Each row was made from one small tree. The marks that hang from a mark follow it in brackets, in alphabetical order. Every link used is in the known rows. Write each row's tree.
Known rows:
fulu{roka{ruka{ditat{nesut}}} tunu{tane}}: [-10.5  19.9   2.8 -21.7  -0.9  -9.8  13.0  13.9 -22.1  32.1  22.7  17.7
  12.2  -6.6 -13.9 -20.5  15.1  21.5  10.0 -23.0]
remul{nesut{ditat{roka{fulu{tunu}} ruka}}}: [-13.8 -21.1 -11.8  -7.5  12.6 -23.4 -15.0  -9.5  -0.4   2.3  -4.7 -20.1
 -16.3   2.7  -9.5 -21.0  -3.8  -1.0   8.8  14.7]
nesut{ditat{ruka{roka{fulu}}} remul}: [  4.7  -8.4   2.5  -3.8  -7.0  15.6  10.2   4.7   3.6  16.7  -5.2 -44.1
 -29.0 -14.5  -9.6  -1.5 -33.1 -26.8  15.2 -16.1]
ruka{ditat}: [  3.2  10.7  11.3   7.5  10.7  30.1   1.0  10.1 -10.6   1.5   1.1  20.5
  11.8 -13.0  24.3  32.6   0.8  -7.0 -27.8   3.5]
remul{nesut{ditat{roka ruka}}}: [ -0.8 -30.4  -8.0  -4.0   6.5  -5.0 -15.8 -19.8  13.7  -7.3  -6.2 -29.5
 -10.2  -7.2   2.9 -10.7 -13.0  -3.0  14.2  19.8]
remul{nesut{ditat}}: [-12.8 -22.4  -5.6 -11.3  11.9  13.3 -14.9 -10.7   5.5  12.2   0.7 -12.1
  -5.3 -30.6  10.8   0.2  -8.1 -14.1  -3.1  28.7]
roka{fulu{tunu{tane}} ruka{ditat{nesut}}}: [-26.1  20.5   5.6   4.6  28.0 -34.9   4.5  24.1 -15.0   0.3  -0.7  43.4
   5.8 -10.8 -22.8  -0.8  37.2  -1.7 -22.1  -6.1]
nesut{ditat{roka}}: [  6.9 -10.6  -2.0  -9.6 -21.4  12.9  -4.3 -14.5  11.6  -0.1   4.9  -9.9
   8.3  -3.6  22.7   3.1 -17.7  -5.9   0.9  20.7]
nesut{ditat{ruka} remul}: [  4.2 -16.6   7.2 -23.1 -32.4  17.9   1.8   0.3  12.2   7.8 -10.9 -67.1
 -19.7 -17.4  -6.1  -8.8 -40.8 -24.1  21.5 -16.2]
tunu{fulu{roka{ruka{ditat}}} tane}: [-17.8   9.1  45.4 -31.6  15.5  -7.4   8.9  24.2 -32.7  11.6  -1.3  43.0
  25.5 -30.4  22.9 -12.4  23.2  32.1 -15.5  -7.1]
tunu{fulu tane}: [-17.7   2.3  36.4 -25.7  -0.9  -2.0 -10.0  20.6 -26.6  -3.2 -14.3  28.4
  22.5 -24.4  31.3  -3.2  17.4  20.1 -25.6  12.6]
nesut{ditat{roka} remul}: [  2.9 -12.5   4.3 -31.3 -36.8  15.3   3.3 -16.2  14.1  13.0   3.1 -47.0
  -2.6 -16.5   4.6   1.9 -45.1 -18.4  11.5   6.7]
nesut{ditat{ruka{roka}} remul}: [ 11.6 -13.9   1.3  -9.8 -15.6  27.2   9.9  -4.4   6.1  20.0   0.6 -58.2
 -23.6 -16.4  -6.0   3.0 -42.2 -28.3  24.2 -18.2]
remul{nesut{ditat{ruka{roka{fulu{tunu}}}}}}: [-13.2 -16.0 -14.0   2.6  31.0  -5.4  -8.6  -2.2 -10.2  20.1   1.7 -12.7
 -23.5  -8.8  -9.9 -10.2  -0.5 -11.4   6.5   8.6]
ruka{ditat{nesut roka}}: [ 11.1  17.6  -2.4  21.7   6.7   7.4   4.0 -16.9   5.9 -19.1   6.3  16.8
  17.4   4.8   6.6  35.3 -12.3   6.2 -13.4  11.7]
ditat{nesut{remul} roka ruka}: [ 27.4  -8.7 -15.6  20.1 -34.7  -6.5  -4.7 -26.1  38.0 -43.7 -15.0 -53.2
  -8.7  31.7 -22.8  -0.8 -25.8   2.2  32.2 -11.4]
fulu{roka tunu}: [  5.4  11.5 -15.0 -15.5 -26.0  24.8   0.1  12.1 -16.2  32.9  18.9   5.0
   4.2  23.4   8.8 -20.3  11.9  17.1   8.0 -16.1]
fulu{roka{ruka} tunu}: [  5.0   0.4 -12.7 -16.2 -19.0  15.4   2.4  10.6  -5.5  27.0  19.3   9.9
   6.7  20.1   0.5 -24.3  30.8   8.6  14.7 -23.8]
remul{nesut{ditat{roka{fulu}}}}: [-13.8 -19.6  -6.7  -4.7  16.3  -8.0 -14.3 -12.9   7.4   1.3  -3.5   1.7
  -6.4 -16.0   7.5  -5.9  -3.3  -5.1  -6.7  36.2]
ditat{nesut roka ruka}: [ 30.5  -7.4 -20.2  37.1 -23.1  -8.4 -10.5 -24.2  36.5 -54.0 -13.3 -22.9
  -0.1  42.0  -7.8  -0.4  -3.7  12.8  23.8  -0.6]
tunu{fulu{roka{ruka}} tane}: [-13.3   0.4  38.1 -31.1   2.0  -5.8   1.9  22.2 -21.9   6.3  -4.8  36.8
  22.9 -22.0  23.7 -23.0  29.9  31.6  -8.3  -3.8]
fulu{roka{ruka{ditat{nesut}}}}: [ 12.6   7.9   1.6   9.8   4.7  20.1  12.8   2.6   9.8   2.3  11.9  24.9
  10.8  -3.2   4.8   2.8  16.4   9.3   4.8 -12.8]
roka{fulu{tunu} ruka{ditat}}: [-17.4  10.4   3.7   4.0  27.0 -14.1   1.1  27.5 -15.7   7.0  -0.6  43.7
   3.8   2.2  -6.7   5.0  45.2 -12.5 -28.1 -11.0]

Write each row's tree:
[  8.6  16.3   1.7   7.6  -3.1   8.8   8.8 -17.9   7.5 -10.7   4.8  -7.3
  10.5  -3.4  -4.7  34.7 -29.9  -2.2  -6.1   3.1]	ruka{ditat{nesut{remul} roka}}
[ -2.6  13.6 -10.1  19.1  20.4  11.4   0.5  20.2 -23.6  23.0   8.6  39.2
  -5.4   4.9   8.4   8.2  24.9  -5.0 -20.8   5.0]	ruka{roka{fulu{tunu{tane}}}}
[ 13.8  23.7  -4.3  27.6  29.1  36.7  21.4 -11.7  -7.8  17.9  20.0   7.5
  -1.2 -16.8  -5.2  55.2 -27.0 -17.5  -8.2  -6.3]	ruka{ditat{nesut{remul}} roka}
[  9.3 -14.2  -4.1  18.7  -2.0  -9.4 -10.3   1.8  24.3 -33.0 -11.7  33.8
   9.7  21.6  12.7  -1.6  40.9  -2.8 -14.6  14.1]	ditat{roka{fulu ruka}}
[ -7.3 -32.1  -6.8 -11.4  12.2  -2.8 -13.6 -22.6  17.0   1.8   3.1  -9.3
   1.1 -20.7   6.2  -3.6   0.2 -11.4   5.7  28.8]	remul{nesut{ditat{roka{ruka}}}}
[ -3.9  -8.6   0.1 -24.1 -29.7 -15.8   2.7  -1.0   3.6   7.0  -8.7 -54.9
 -21.1   7.8 -19.1 -21.8 -34.6 -11.4  20.4 -14.8]	nesut{ditat{roka{fulu{tunu}} ruka} remul}
[  1.7  19.4   4.0   7.2   2.8  21.8   9.1  -3.6   1.7  -1.2   2.3  -6.6
   4.9 -18.7  -5.2  36.3 -24.9 -11.9 -11.5  -2.5]	ruka{ditat{nesut{remul}}}
[ -0.4   2.9 -18.5   6.0 -15.1 -28.8  -0.3 -14.4  25.2 -20.0  -0.9  -6.0
  -0.2  24.9 -34.8  -4.2   8.5  -6.3  11.1  -3.1]	ditat{nesut{remul} roka{fulu{tunu} ruka}}
[ -7.3  -8.3  -4.0 -11.7  -8.0 -15.4  -1.9  -2.7   5.3   4.6   5.2   6.6
   3.8   3.9   2.8 -12.1   9.2  -8.6  -1.1  10.4]	nesut{ditat{roka{fulu{tunu} ruka}}}
[ 15.3 -12.2  -4.1  11.5  -1.4  24.7   2.4  -2.5   3.8   6.8   2.6 -21.2
 -12.3  -4.0  12.4   4.3 -15.1 -15.1  13.0  -4.9]	nesut{ditat{ruka{roka}}}
[  4.8   8.3 -17.1  26.7 -13.1 -45.4 -10.0  -3.2  11.5 -40.6 -15.6  -6.0
  -6.7  42.8 -26.1 -22.0   9.2  23.3  13.9  -3.9]	ditat{nesut roka{fulu{tunu{tane}}} ruka}
[  0.0  -6.8  -5.1  -2.7 -15.3 -18.5  -5.0   0.9   1.3  -6.1  -6.1 -17.5
 -10.5  20.2  -0.6 -21.2  -7.1   1.9   9.4  -1.0]	nesut{ditat{roka{fulu{tunu}} ruka}}
[ -2.4  12.8  24.1  -7.5  17.3   6.7  10.7   4.2 -13.7  -0.7   4.8  38.4
  22.5  -4.8  14.2   4.8  21.0  22.8  -7.3 -10.6]	tunu{fulu{roka{ruka{ditat{nesut}}}}}
[ 11.7  -5.7 -12.7  18.4 -14.9 -21.8 -13.4   7.2   4.6 -29.2 -17.2  -3.1
  -9.1  51.4  -2.9 -20.0  20.7  12.2   3.0  -8.3]	ditat{roka{fulu{tunu}} ruka}
[ 17.6   0.2 -15.6   9.2 -33.2   6.7  -2.9 -28.6  32.9 -25.3  -1.3 -26.5
   6.1  14.7  -9.6  14.0 -24.5  -2.7  13.4  10.0]	ditat{nesut{remul} roka}
[ -6.5 -28.6  -5.4  -4.4  10.7   5.2 -16.1  -8.5   8.7   0.5  -8.3 -29.0
 -15.0 -19.7   2.7  -9.7  -9.1 -11.1   9.1  15.4]	remul{nesut{ditat{ruka}}}
[ 16.7  -1.2 -13.6  29.4 -21.3 -24.0  -4.0 -11.8  33.7 -49.1 -24.3 -30.6
 -16.7  35.3 -28.3  -8.2 -11.9   4.4  19.0  -7.9]	ditat{nesut{remul} roka{fulu} ruka}
[ -2.8  29.5  -3.1  25.7  47.5  18.8  13.9  18.3 -38.5  31.3  18.3  50.2
  -2.9   1.6   7.8  36.9  12.9  -9.3 -33.2  -4.3]	ruka{ditat roka{fulu{tunu}}}
[ -1.6  16.2  -6.8 -19.7  -7.8   8.2  16.4   3.5 -10.7  34.6  24.9  -3.6
   3.7   5.5 -21.1  -9.0   2.8   5.1  17.6 -33.7]	fulu{roka{ruka{ditat{nesut{remul}}}} tunu}
[  2.5 -21.9   5.3 -31.8 -30.7   8.2   5.1 -16.9  22.7   8.7   3.5 -43.1
  -0.4 -18.8  -2.0  -1.4 -29.8 -24.7  16.9   0.3]	nesut{ditat{roka{ruka}} remul}
[-20.5  12.8  -0.4  -4.1  -3.5 -12.5 -12.1  32.3 -20.3   7.3  -9.9  29.8
  -1.2   3.3   3.7 -15.9  30.4   4.7 -26.8   7.2]	roka{fulu{tunu{tane}}}
[  2.1  14.2   9.7  16.3  15.9   3.2   1.4   7.9  -8.6 -12.2  -3.9  36.9
  10.7   4.9  19.5  25.3   7.0   4.7 -33.5  12.5]	ruka{ditat{roka{fulu}}}
[  8.6   0.7  -6.7  26.1  11.3   0.2  -3.8  21.7 -13.2  -1.8  -8.7   6.9
 -17.5  19.0  -0.8  -7.6  21.5   0.3  -0.1 -15.1]	ditat{ruka{roka{fulu{tunu{tane}}}}}
[ -4.6  11.8  26.6 -18.1   9.7   8.4  14.8   3.5 -12.5   6.4   3.7  19.5
  16.8 -11.0   4.7   4.3   6.7  15.8  -1.9 -17.4]	tunu{fulu{roka{ruka{ditat{nesut{remul}}}}}}
[-10.8  20.2  11.9  -1.8  13.0 -14.1   1.8  15.0 -25.5   3.5   1.1  34.0
  11.7   0.1   9.4  12.1   5.7  12.1 -30.5   7.9]	ruka{ditat{roka{fulu{tunu{tane}}}}}
[  9.1  13.0 -19.5  42.6  12.8 -12.2   0.1   5.5   0.2 -14.9  -4.8   3.3
 -16.9  22.5 -23.2  -2.5  11.0   5.3  11.7 -12.6]	ditat{nesut ruka{roka{fulu{tunu{tane}}}}}
[-17.1  15.8  38.8 -22.8  16.8 -13.9  10.5  15.7 -25.7   5.3   0.8  41.2
  25.5 -28.7  12.0  -9.5  18.1  35.0  -9.4  -5.8]	tunu{fulu{roka{ruka{ditat{nesut}}}} tane}
[-10.7  30.2   1.5  11.5  14.4 -24.0   5.0   2.1 -15.3  -7.4   4.0  30.6
  12.2   2.9  -7.3  16.5  -2.2  15.8 -21.6  10.0]	ruka{ditat{nesut roka{fulu{tunu{tane}}}}}
[  7.0 -19.6  -0.6 -10.1 -15.5   5.6  -2.7 -15.5  20.1  -4.5   5.6  -6.3
  11.0  -6.2  16.4  -0.8  -2.4 -11.6   6.2  14.4]	nesut{ditat{roka{ruka}}}
[ -0.2 -26.3  -9.6   5.8  24.1  12.6  -9.3 -12.7   3.8  10.3   0.3 -21.4
 -18.2 -18.7   2.6   0.1 -10.0 -14.6  11.7  13.4]	remul{nesut{ditat{ruka{roka}}}}
